Each row was made from one path, in order. Every step used is in the known rows, and no mark comes twice. Write each row's path.
(in the rows, 128 means zero)
Known rows
pepa -> zatom -> rozo: [130 167  77 133 127 118  63 135 177 122 112 116 118 152 159 130 188 109
 110 148 106  66 137  84 107  86  96  78  91 172  83 110 130 130 148 140
 166]
pepa -> nepev -> fanibab: [137 152  88 153 139  88 129 188 143 181 123 132 139 131 128 104 152  93
 132 105 117  81 160  84  89 133 104 133  82 140  86 125 159 182 126 118
 182]
peba -> nuvivom -> zatom: [150 160  91 172 101 126 127 157 138 114 109 158 165 118 104 128 209  84
 120 106 123 116 154  92 158  92  74 123 106 130  84 120 107 120 109 162
 150]
nuviz -> nepev -> fanibab -> peba -> nuvivom: [137 166  77 149 124 109 113 179 172 155 139 168 160  89  86  92 180 119
 147 118 118 106 142  82 154 127 108 125 133 116  89 153 113 180 148 113
 172]
vonu -> rozo -> peba -> nuvivom -> nepev -> fanibab -> lifen -> sibo: [139 140 176 106 110  99 156 179 178 150 143 127  94  99 131 153 137 166
 131 137  97 113  85 108 165 145  88 122 158  76  84 126 150 130 164 176
 218]
nagi -> sibo -> nepev: [116 134 119 141 118  91 134 150 153 125 116 130 113 136 123 139 170 106
  97 113 122 103 118  91 149  92 115 113 122 143  92 123 138 117 143 185
 132]
fanibab -> lifen: [139 149 143 145 110 129 145 152 155 133 115 106 135 150 145 134 162  99
 108 113 112 100 107  87 135 118 114  75 133 117  87 111 142 131 139 178
 146]
vonu -> nuviz -> nepev -> rozo -> peba -> nuvivom: [164 142 104 114 175  84 102 178 169 134 129 124 176  70 103  85 150 164
 126  87 108 150 134 108 105  98 106 117  88  90 108 130 107 145 159 169
 181]
pepa -> zatom -> nuviz: [137 151  85 151 142 127  78 155 165 146 125 135 151 149 178 131 163  98
  91 135 115  74 151  89  92  80 106 100  88 168  90 110 126 136 106 149
 165]
nepev -> fanibab -> peba -> nuvivom -> zatom -> nuviz: [130 164  77 166  96 148 127 174 147 151 132 180 185 129 107 118 186  92
 141 121 138  89 167 108 181  90  73 134 115 125  98 129 112 155  99 130
 165]
gimup -> rozo: [130 130 105 155 107 119  98 175 149 147 106 164 138 131 129 129 171  80
  96 131 100 111 147 101 103  89  95  78  94 130  91 155 143 127 112 178
 167]
vonu -> pepa -> zatom -> nuviz: [128 134  82 147 160 128  78 149 166 141 134 166 143 125 166 118 154 134
  77 123 102  94 153  68 109  89 115 113  83 156  73 121 102 135 104 159
 178]
rozo -> peba -> nuvivom: [143 172 100 146 110 133  86 189 157 143  98 159 156 114 121 125 186  75
 131 127 110 102 135  81 123 114 103 122 123 126  90 132 120 145 117 173
 155]
nagi -> sibo -> vugu: [126 144 121 162 109 111 126 152 143 143 124 118 133 140 148 124 163  95
  93 110 112  99 109  94 147 113 104 101 136 140 107 128 137 130 140 177
 151]
fanibab -> nepev -> rozo -> peba -> nuvivom -> zatom -> nuviz: [166 140 113 156 128 123 148 211 156 126 139 160 174 122  88 116 191 104
 142  97 134 114 168 107 102 104  77 146  42 146  96 119 113 140 143 124
 150]
fanibab -> zatom -> rozo -> peba: [127 168 108 127  99 116  66 164 153 136  99 136 112 143 131 128 170  87
 134 153 123  85 128  82 122 104  86  85  85 151  88 132 142 143 133 162
 135]
nepev -> rozo: [147 141  93 135 125  96 114 158 155 125 101 121 148 126 127  98 181  81
 124 115 104  94 140  71 101 102  92  72  77 141  89 128 134 136 136 159
 153]
nagi -> sibo: [124 134 120 147 103 104 125 159 145 142 112 113 129 147 142 129 166  92
 109 110 106  92 120 101 140 107 121  91 124 138  92 110 139 123 118 176
 150]
nuvivom -> nepev: [166 139  94 131 134 102 104 172 120 110 133 153 119 119 114 109 180 108
 101 126 111 105 129  92 130 114  92 122  91 141  75 126 148 149 127 140
 138]
fanibab -> nepev -> rozo: [166 131 116 145 131  89 141 181 160 130 130 126 135 126  96 100 179  84
 138  97 124 102 138  87  79 131 113  94  51 152  83 129 126 156 170 123
 139]
lifen -> sibo -> nepev -> rozo -> peba -> nuvivom: [148 151 115 134 134  75 146 169 189 128 122 133 123  91 132 136 173  96
 134 130 122 108 126  81 137  99  91 109 130 103 101 122 138 119 152 203
 148]
zatom -> rozo -> peba -> nuvivom -> nepev -> fanibab -> lifen -> sibo: [142 174 144 103 117  94 155 173 167 133 146  98  98 123 147 150 152 155
 153 159 109  95 102 122 182 138  87 122 171  88  97  84 189 139 170 149
 184]
fanibab -> lifen -> sibo -> nepev -> rozo -> peba -> nuvivom: [146 153 162 127 131  93 188 164 203 126 132  97 120 108 139 153 158 119
 132 127 116 115  94  86 157 107 104  89 161  78 105 105 146 108 177 214
 149]
vonu -> fanibab: [117 149  85 136 124 114 100 149 132 159  86 161 127 123 144 124 156  91
 133 129 123  94 147  83 151 134  95 121  95 139  91 141 140 177 110 165
 162]
gimup -> fanibab -> zatom -> rozo -> peba -> nuvivom: [127 191  94 131 113 114  60 176 163 152  94 157 137 126 109 132 195  66
 152 167 108 103 150  98 121 103  89  97 109 135  91 129 128 129 136 161
 144]
zatom -> rozo -> peba: [126 158  91 123 108 118  66 163 151 131 102 141 120 142 145 119 179 100
 122 134 115  77 133  86 111 106  86  91  90 148  90 127 153 151 135 163
 149]
zatom -> nuviz -> nepev -> rozo -> peba -> nuvivom: [146 146  86 124 161  91  92 204 179 138 131 153 179  98 117  80 174 133
 127 116  96 118 162  75  90  96  87 130  86 132  98 132 131 155 146 143
 176]
pepa -> zatom -> rozo -> peba -> nuvivom -> nepev: [158 183  76 110 144 132  54 180 174 107 130 144 118 122 119 131 205 140
 124 172  95  88 125  92 133  96  91 135 105 159  81 113 128 134 161 118
 173]
fanibab -> nepev -> rozo -> peba: [167 129 122 141 130 104 134 199 158 140 120 135 128 118 103 109 169  91
 144 103 126 101 131  83  72 138 110 101  41 149  92 137 135 158 161 133
 138]
nepev -> fanibab: [122 158  90 147 110  99 112 155 134 158  90 137 139 120 138 119 161  77
 135 128 122  88 150  81 119 123  95 105  92 144  92 130 152 157 114 141
 168]
fanibab -> peba: [146 142  96 153 100 139 101 166 155 142 130 162 139 137 120 108 178  76
 118 114 128  78 115  87 145 111 112  75 118 123  84 146 115 164 120 162
 126]

Which path is each row?
[132 153 109 100 117 113  76 195 154 145 110 184 121  85  81 117 174 140
 136 142  94 113 125  79 126 129  78 156  95 130  75 166 122 154 148 134
 217] | vonu -> rozo -> peba -> nuvivom -> nepev -> fanibab
[160 141  90 155 150 119 137 219 162 147 143 151 187 133 108  98 183 116
 128  92 108 103 178  93 100  86  67 154  60 130  97 112 127 146 123 138
 177] | pepa -> nepev -> rozo -> peba -> nuvivom -> zatom -> nuviz
[148 110  88 149 152  92 132 176 141 119 135 148 156 105 126  93 164 153
  98  97 115 120 173  80 102  83  50 116  25 141  98 131 151 129 122 145
 160] | nuvivom -> zatom -> nuviz -> nepev -> rozo -> peba
[126 154  80 158 136 105 125 185 140 148 125 174 173  90 116 111 166 145
 128 115 126 125 188  94 133 101  57 171  74 135 100 131 146 150 107 124
 186] | rozo -> peba -> nuvivom -> zatom -> nuviz -> nepev -> fanibab
[149 144 117 176 118  84 137 138 148 146 144 123 116 121 186 129 147  85
  92 112 130  93 116  97 139 123  85  87 141 114 105 125 153 141 129 200
 144] | lifen -> sibo -> vugu
[148 149  90 147 122 130 119 186 154 122 110 155 186 121 117 112 194  99
 129 115 111 108 169  90 128  75  58 124  70 134 101 118 123 120 109 160
 163] | nepev -> rozo -> peba -> nuvivom -> zatom -> nuviz
[136 186  77 101 123 108  77 188 144 126 111 156 126 109 100 114 191 125
 157 165 103  94 143  97 144 120  73 152 108 143  89 124 160 162 154 105
 183] | zatom -> rozo -> peba -> nuvivom -> nepev -> fanibab
[160 132  99 139 153  99 122 209 164 160 125 125 143 129 120  91 160 100
 129  99 102  88 139  70  68 118  99 109  58 133  91 130 149 162 141 146
 165] | pepa -> nepev -> rozo -> peba
[146 132  99 132 157  70 106 172 163 132 138 129 154 116 120  82 152 121
 116 121 109 115 162  71  93  88  86  95  52 149  88 133 136 149 141 133
 151] | fanibab -> zatom -> nuviz -> nepev -> rozo
[152 136  77 152 153  87 132 171 159 106 143 149 188 104 100  82 197 144
 115  96 107 132 185  87 123  74  58 131  67 136  90 122 118 129 139 133
 170] | peba -> nuvivom -> zatom -> nuviz -> nepev -> rozo
[143 139  86 160 117 129 102 163 150 160 123 173 140 130 120 113 184  60
 117 121 120  87 133 102 127 111 111  66 110 118  87 146 125 149 113 168
 120] | gimup -> fanibab -> peba
[144 132 106 128 155  85  97 190 162 144 129 138 146 109 127  89 142 126
 122 126 111 115 153  68  87  95  82 103  44 144  93 141 144 150 134 143
 151] | fanibab -> zatom -> nuviz -> nepev -> rozo -> peba
[142 169 110 130 111 123  97 222 141 157 104 179 130  87  77 142 160  98
 149 185 100 135 147 103 146 109  80 141  92 123  95 164 146 133 121 128
 187] | gimup -> rozo -> peba -> nuvivom -> nepev -> fanibab -> zatom
[131 138 115 144 115 111 165 170 166 104 104 131 142 107  82 144 200 119
 128 115 115 126 133  88 173  73  78 132  95 129 105 121 119  83 150 183
 147] | nagi -> sibo -> nepev -> rozo -> peba -> nuvivom -> zatom
[159 140  87 153 138  98 138 180 158 108 119 147 162  80  84 100 199 142
 127 104 105 139 159  71 130  97  62 124  61 124  94 137 120 122 144 144
 165] | nuviz -> nepev -> rozo -> peba -> nuvivom -> zatom
[175 145 118 162 116 123 160 201 156 118 123 150 155 106  68 122 204  97
 153  96 131 124 150  94 116 121  84 131  47 137  92 128 108 132 157 129
 144] | fanibab -> nepev -> rozo -> peba -> nuvivom -> zatom
[152 165  95 129 122 120  99 190 173 135  93 137 167 108 110 107 193  79
 147 129  96 103 136  70 112 105  94 102 102 125  96 131 120 135 138 165
 162] | nepev -> rozo -> peba -> nuvivom
[115 137  86 162 130 111 121 205 148 159 124 196 174  88 107 124 162 148
 113 129 109 142 200 112 123  80  49 155  68 125 107 156 152 132 105 137
 211] | gimup -> rozo -> peba -> nuvivom -> zatom -> nuviz -> nepev -> fanibab
[154 153  89 133 149  90 104 194 178 129 116 142 160  82  95  87 186 127
 136 116  92 126 144  63 101 112  92 115  89 125  93 141 124 147 159 146
 171] | nuviz -> nepev -> rozo -> peba -> nuvivom
[113 205  95 120  93 117  71 177 164 155  83 139 137 120 111 131 175  82
 174 171 119  89 147  83 142 113  84 121 110 145  95 131 134 153 140 130
 174] | nepev -> fanibab -> zatom -> rozo -> peba -> nuvivom
[130 183  88 121 107 126  60 177 170 129 102 152 145 133 122 119 201  94
 139 142 108  88 138  86 125 102  90 115 125 139  91 125 128 149 145 159
 162] | zatom -> rozo -> peba -> nuvivom
[159 174 153 142 126 110 183 179 154 149 156 111 114  95 154 149 135 136
 131 147 119 116  88 108 187 154  84 140 182  79 111 110 177 141 164 164
 178] | rozo -> peba -> nuvivom -> nepev -> fanibab -> lifen -> sibo -> vugu
[144 181  99 121 129 117  87 212 133 153 120 170 149 106 107 124 154 103
 152 169 119 109 153  97 146 111  83 171  96 142  92 128 147 160 111 113
 168] | rozo -> peba -> nuvivom -> nepev -> fanibab -> zatom -> nuviz
[120 144 108 149 123  56 158 134 151 149 121 133  96 102 159 149 141  96
 119 127 147  92 139  92 144 115  92 112 121 122  96 121 173 140 129 179
 152] | lifen -> sibo -> nepev -> fanibab
[161 139 104 164 145 112 149 208 149 145 131 173 173 114  86 118 196  89
 142 104 127 123 186 122  87 105  77 135  35 139  99 119 124 128 137 131
 143] | gimup -> fanibab -> nepev -> rozo -> peba -> nuvivom -> zatom -> nuviz
[138 135 118 154 126  66 145 136 156 128 136 137  95 113 159 145 156  92
  96 116 141  97 125  92 138 103  96  97 126 117  88 119 155 130 131 206
 126] | lifen -> sibo -> nepev
[126 198  94 128 123 105  87 209 173 179 115 134 138 132 100 117 166  98
 173 149 115  82 154  87 113 124  95 148 101 141  90 126 141 178 154 108
 189] | pepa -> nepev -> fanibab -> zatom -> rozo -> peba -> nuvivom
[123 179  71 147  80 139 112 153 159 127 119 160 153 133  88 117 213 103
 158 131 132  83 154 104 195  97  66 113 119 127  93 132 115 150 141 120
 164] | nepev -> fanibab -> peba -> nuvivom -> zatom -> rozo
[126 141 146 159 151  67 186 145 163 168 175  97 127 115 201 123 101 161
  91 111 128 109 126 107 140 134  82 111 154 100 115 108 189 156 157 161
 185] | zatom -> nuviz -> nepev -> fanibab -> lifen -> sibo -> vugu
[155 175  84 103 128 117  64 189 149 105 127 162 126 120  99 112 206 125
 133 153 101 100 128  99 140 108  80 142 115 138  80 122 144 151 157 131
 157] | zatom -> rozo -> peba -> nuvivom -> nepev
